What can hang from each mark:
pega: lazot robef sopozef vemol
sopozef: lazot pega sinug vemol
lazot: pega robef sinug
sinug: pega robef
vemol: lazot robef sinug
robef: lazot pega sinug sopozef vemol

Each row was made from one small tree. The marks that hang from a mark follow it in brackets, in alphabetical order. Every link used is in the known rows. Write each row's tree.
Known rows:
sinug{pega{robef sopozef{vemol}}}: [ -1  -9   1 -30   8   4  -1   0   4   5 -11  -4  -4  14  -1  22  -6   1
 -11   7   0  -8   8  -3  -9  -7  -4  -6]
sinug{robef{sopozef}}: [ -5  10  -8 -19  -7 -14   0   5   1  -1  -3   6  -1  -2   8  -7  10  15
  -3   1   0   0   3  -2  -2   1   0   6]
pega{lazot{robef}}: [  6  -8  -9 -29   4   1  -1   5   2  -1 -13   6   0  -4  -4 -28  -3  17
  -2  -3  15   3   4   0  -2  -3  -3  -9]
lazot{pega{sopozef} robef{sinug vemol}}: [  1  -9  -9   3  14  12  -6  -2  13   9  -7  -3   7 -11   8  18  10  -2
   0  10 -22 -12  14  -6  -9  -6  -1  12]
sopozef{lazot sinug}: [ 15   4  -5 -11   1 -12   1 -11   8   0 -10   1   3  -3 -15 -47  -7   8
  -1  -3 -10   0 -24   4  23   4   1   3]
vemol{lazot}: [ -1  -1  -2 -24   4   3   1   1   2   2   0   1 -12  -2  13 -29   5   3
   0  -5  -2   5   5   3   0  -2   4  -6]
sinug{pega{lazot robef}}: [  0 -11  -3 -46   4  13   5   2   3  -3 -11   7 -10  -2  -2  -6 -10   4
  -9  -7  10   9  18   0 -10  -7  -7 -11]
vemol{lazot robef}: [ -1   0  -6 -25   3   8   2   4   0  -3  -2   5 -23  -3  12 -29   0  18
   3 -10   0   6   9   9   3  -4   6  -9]
robef{sopozef{sinug{pega}}}: [  3  -1   0 -10  -4 -12   5  -6   9   0  -7  20  -4  -4  -9  15  16  -3
  -7   3 -18   1   4  -3   1  -4   4  13]
sopozef{pega}: [ -1  -5   1  -1   0  12   1   3   2  -1 -16   1   1   2  -1   6  -8 -10
  -3   2  -6  -1   0   5  17  -1  -1   2]
lazot{pega{sopozef vemol}}: [  4   2  -4  -8   5   2  -2   2   5  -3  -2   2   2  17   2   6  11 -15
  -8   7 -15  -2  12  -4 -13   2  -3  -8]
vemol{robef{sopozef{lazot{pega}}} sinug}: [ -2   2  -7  -2   3  -2   3  -4   5  -6  -7  19 -19   8  -2 -35  11   6
  -2   2 -14  16   4   3   9   0   2  -1]
sinug{pega}: [ -2  -5   1 -32   3  16   2  -1  -2  -1   0   4  -7   1  -5  14   4 -13
  -3  -1   0   0  17   0  -7  -7  -5   0]
lazot{robef{sinug sopozef}}: [ -1   3  -8   6   2 -10   0   1  11   2 -15  13   6 -18   5  19  15   9
   3   9 -17  -5   8  -7  -2  -6   4  11]
pega{lazot robef sopozef{sinug vemol}}: [ 12 -14  -2 -17   5 -19  -1  -4  17   5 -26  -4   3  14  -8 -24 -19  31
 -13   4   7  -3 -21  -3   2   1   1 -11]
lazot{pega{vemol} robef{sopozef} sinug}: [ 16   5 -15   1  18   1  -3   0  16  -5  -9  23   2 -13  -1  15  11  -4
  -6   9 -27  -1  17 -16  -5   5  -3  -3]
vemol{lazot{pega{robef{sopozef}} sinug}}: [  5   2  -8 -16  18   3   2  -3  16   0  -4  10 -14 -12  18 -17   2   4
 -10  -3 -32  17  13  -8  -1   4   5  -5]
vemol{sinug{pega robef{lazot}}}: [ -5  -4  -5 -30   4  16   2  -7   1   5  -9  -4 -13   4  -4 -27   9  -2
  -3   5  11   3  15  -4  -4  -3  -9  -2]
pega{robef sopozef{lazot vemol{sinug}}}: [  3  -4  -2  -9  10 -16  -3  -5   9   6 -19  -9   1  25   0 -34 -14  17
  -8  12  -1  -4 -19  -2   8   2   0 -11]
vemol{robef{lazot{pega}}}: [  3  -1  -7  -3   2  12   3   1  -4  -1  -5   5 -11 -16  -5 -17  -1   4
  -1   0 -14   2  12   5   7  -1   0   0]
sinug{robef{sopozef vemol}}: [ -6   1  -7  -8  -7 -11  -2   2   1   3   5   8  -1 -12  11  -9   9  11
   2   3   7 -13   1   2  -4   0  -3  13]
lazot{pega{robef{sopozef} vemol}}: [  6   6  -8   7   3  -2   3   4   9  -4  -6  17  -3  -2   5  12   0  -6
 -12   1 -10   4  14  -7  -7   1  -4  -7]
robef{pega}: [ -3   0   2   7  -3  13   0  -1   1   1   4  -6   3  -3   9   2  -7 -13
   4   0  -6   0  12  -4  -2   4   3   6]
robef{lazot{pega sinug}}: [  8  -2  -5   0  14   9   2  -9   6   4  -5   2   2 -25  -3 -20   2 -12
  -4   9 -37   3   9  -7   4   8  -2   5]
lazot{pega{vemol}}: [  8   2  -5   0   5  11  -1   1   3  -4   2   6  -2   0  -1   4   1 -18
  -5   0  -3   1  12  -4  -5   3  -7  -7]
robef{sopozef{sinug} vemol{lazot}}: [  2  -9  -2   2  -1 -15   2  -9  12   7   3  21  -9 -18   9 -20  17   3
   1   2 -11 -11  -6   4   3  -2   8  16]
vemol{lazot{pega} robef{sopozef} sinug}: [ -4  -2  -8 -13   9   9   4  -2   9  -2  -3  18 -33   7  12 -32  19   6
  -5  -4 -13  22  19   1   1  -3   7  -5]

Write each row's tree:
[ -9  -2   3  14  -6  -6   5  -3  14  -2 -21  15   6 -18   9  22  13 -13
   1  11 -37   2   5   0   7  -3   5  17] : robef{sinug sopozef{pega}}
[  1 -11  -1 -24   9  15  -1  -4   7   2  -7   0 -17 -19   8  -9  -9   5
   5  -1   1  -6   4   4   7  -7   0  -2] : sopozef{vemol{lazot robef{sinug{pega}}}}
[ -3   5   0  14 -10  -7   3   2   4  -5   1  17   4  -5  13   7  10 -21
   3   8 -12  -6  18  -6 -11   5   3   6] : robef{pega{vemol} sopozef}
[  8 -10  -5 -16   4  15   2   2  10 -13 -24  15  -6  -4  -2 -21 -14  -2
   0  -1  -3   1   3   6  11   4  -7 -15] : sopozef{pega{lazot{sinug} vemol{robef}}}
[  2  -4  -5 -42  15  20   1  -3   7  -5  -3   9 -26 -10  10 -21   1  10
   2  -8 -18   9  18   3  -1  -2   3  -9] : vemol{lazot{sinug{pega}} robef}
[  7   0 -12   1  13  17  -3   0  11   3 -11  -1   4 -18   1  18   2   0
  -2   2 -16   4  15  -9   1  -5  -2   5] : lazot{pega robef{sinug}}
[ -2 -11  -2 -31   7  18   2  -1   3   5   0   5 -14  -9  10   3  -6  -3
  -4  -5   8  -5  17   2  -8  -9  -5  -2] : sinug{pega{robef{vemol{lazot}}}}
[  1  -6  -5 -32  -4  -8   1   6   4 -11 -14  10  -6  19   1 -31   7  13
   0   4   6  -4   6   7 -17   0  -3 -21] : pega{lazot sopozef vemol{robef}}
[  0   5  -7 -33   9  -5   0  -3  11   0  -3   6 -12  -9  19 -33  10  13
  -1  -2 -18   7   6  -5  -1   5   4  -2] : vemol{lazot{sinug{robef{sopozef}}}}
[ -2 -13  -1  21   5  15   2 -14   9  11  -2  -1   6 -48   7 -12   5 -21
   7  11 -29 -13   9   1  -1  -1  -5  22] : robef{lazot{pega} sinug vemol}
[  7  -4  -7 -14  -1  -4   4   5   9  -8 -16  11  -2   0   3 -27 -16  14
  -5  -5  24   1   3   0 -11   1  -9 -25] : pega{lazot robef vemol}
[  3 -17  -6 -48   7  18  -1   1   0   1  -5  10  -7 -10  -4  -9   1  -2
  -1  -3  16  -5  19   2 -10  -9  -9  -2] : sinug{pega{lazot{robef{vemol}}}}
[  7   0  -7  -2  16   8  -6  -3  13   3 -10  -5   9   1   6   8  -2   5
   2  10 -26  -6  13 -14  -5   6   4   2] : lazot{robef{pega{sopozef}} sinug}
[ -6  -4  -8 -10  -8  -5   2   1   0   7 -11   9   2 -24   8 -23   7   2
   1  11  -6 -19   3   5  10   1  -4  18] : sinug{robef{lazot sopozef{pega} vemol}}
[  0   3  -9 -28  -7   8  -1   4   2  -5  -5  -5   1  -2  12 -33  -9   5
   3  -5  20  -2  12  -3  -8   6  -8  -7] : sinug{robef{pega{lazot vemol}}}
[ -9 -11   5  32  -1  20  -1 -12  11   6   6  -8   8 -32  20  10  -6 -21
  16   5 -14 -14  12  -2  -8   2   0  23] : robef{pega sinug vemol}
[  3  -2  -4 -24   2  11   5   0   1   0 -12   9  -6  -9  -3   2  -4 -11
  -5   4   6 -10  21  -1 -10  -5 -10 -11] : sinug{pega{robef{lazot} vemol}}
[  6 -14   1 -17   8  12  -3   1   5   5 -15  -3  -6  -6   6 -15 -18  -8
  -4   3   6  -9  -9   5  26  -2  -1  -3] : sopozef{pega vemol{lazot}}
[ 21  -8  -5  -5  14   2  -2  -9  16   9 -10  -3  -9 -10  -4 -17 -20  11
 -10  -4   4  -2 -16  -5  20   0   2  -3] : sopozef{sinug vemol{lazot{pega{robef}}}}
[ 24  -3  -9  -8   9  -3  -6 -10  10   7 -15  -6   8 -13 -17 -40 -26  10
   2   4   5 -16 -25  -4  33   4   0   6] : sopozef{lazot{robef{pega}} sinug vemol}
[ -1 -10   3 -14  10  -7  -5  -5   8   8  -7  -8  -7  24   7 -23   8   4
  -4  12  -1  -5  -7  -2  -3   0   3  -6] : pega{sopozef{vemol{lazot sinug}}}
[ 18   0  -9  -4   8  -1   0 -11  13   3  -8   2  -1 -11 -10 -40 -18   7
  -8  -5 -13   1 -17   2  22   4  -1   4] : sopozef{lazot{pega{robef{vemol}}} sinug}
[ 10   1  -7   6  20  12  -1  -5  16  -1  -5   2  -2  -9   3   9 -15   2
 -11  -1 -28  14   8 -13   0   7  -2  -5] : lazot{pega{robef} sinug}
[-11 -12   4  24  -4  -1   3  -7  15   3 -12  17   6 -31  14  20  11 -18
   7  12 -29 -14   3   4   5  -3   2  27] : robef{sinug sopozef{pega} vemol}
[ -4  -7  -1 -14  -6  -9   5   4   5  -5 -17  21   0  -3   2  -9   7  -5
  -6   4 -14   6   4   4   8   0   2   5] : robef{sopozef{pega{lazot}}}
[  8   4  -6   8  -8 -12   6  -1   4  -6 -12  22  -6 -13  -7 -14  10   4
   3   7  -6 -13   2   4   2   1   0  -3] : pega{vemol{robef{lazot sopozef{sinug}}}}
[ 11  -3  -2 -12   3   7   3  -7  12   2 -13   3  -6  -1 -13  12  -9   7
  -9  -5  -1   1   0  -4   5  -5  -1   0] : sopozef{sinug{pega{robef}}}
[  4  -6  -1  -6  10   3  -5  -1   4   4  -1  -7   2  11  -1   7   0  -8
 -10   9 -16  -1   2  -4  -1   1   0   1] : lazot{pega{sopozef{vemol}}}
[  7  -9  -8 -52   4  15   1   5   2  -6 -11  14  -6  -2  -7 -10   3  -6
  -3  -1  20  -5  23   0 -14  -8 -12 -15] : sinug{pega{lazot{robef} vemol}}
[  2 -10  -3 -13  -3  15   4   4   9 -12 -27  11  -5  -8   1 -17 -11  -4
   3  -1   1   0   6   9   9  -2  -6 -11] : sopozef{pega{lazot vemol{robef{sinug}}}}
[ -2   0   0   3  -6   0   2  -2   0   4  -9  -5   9  -1   8 -21   8 -21
   4  18 -19 -17  17  -3 -11   7   1   1] : robef{lazot pega{sopozef vemol}}
[  2   3  -5  19  -2 -15   8  -3   9   1 -19  20  -4  -2   2 -19   7   1
  -5  14   2  -6   6  -6  -7   2  -4 -11] : pega{robef{lazot sopozef} vemol{sinug}}
[ 13  -5  -9 -12   5  -8  -2  -1   9   6 -14  16   1  -9 -14  18   5  10
  -5   7   2 -14  -1  -7   9  -7   1   8] : lazot{robef{sopozef{sinug{pega} vemol}}}
[  3  -3 -12 -18  16   8   0  -1  11   5  -8  12 -20   7  10 -28  20   1
  -8   1  -5  15  18  -8   0  -4   3  -5] : vemol{lazot{pega robef{sopozef}} sinug}
[  6  -6  -3 -26   7   5  -2  -7   3  -3 -11  -1  -6 -20  -7 -31 -17   3
   6   3  -5  -7 -10   7  19  -3  -5   2] : sopozef{lazot vemol{robef{sinug{pega}}}}
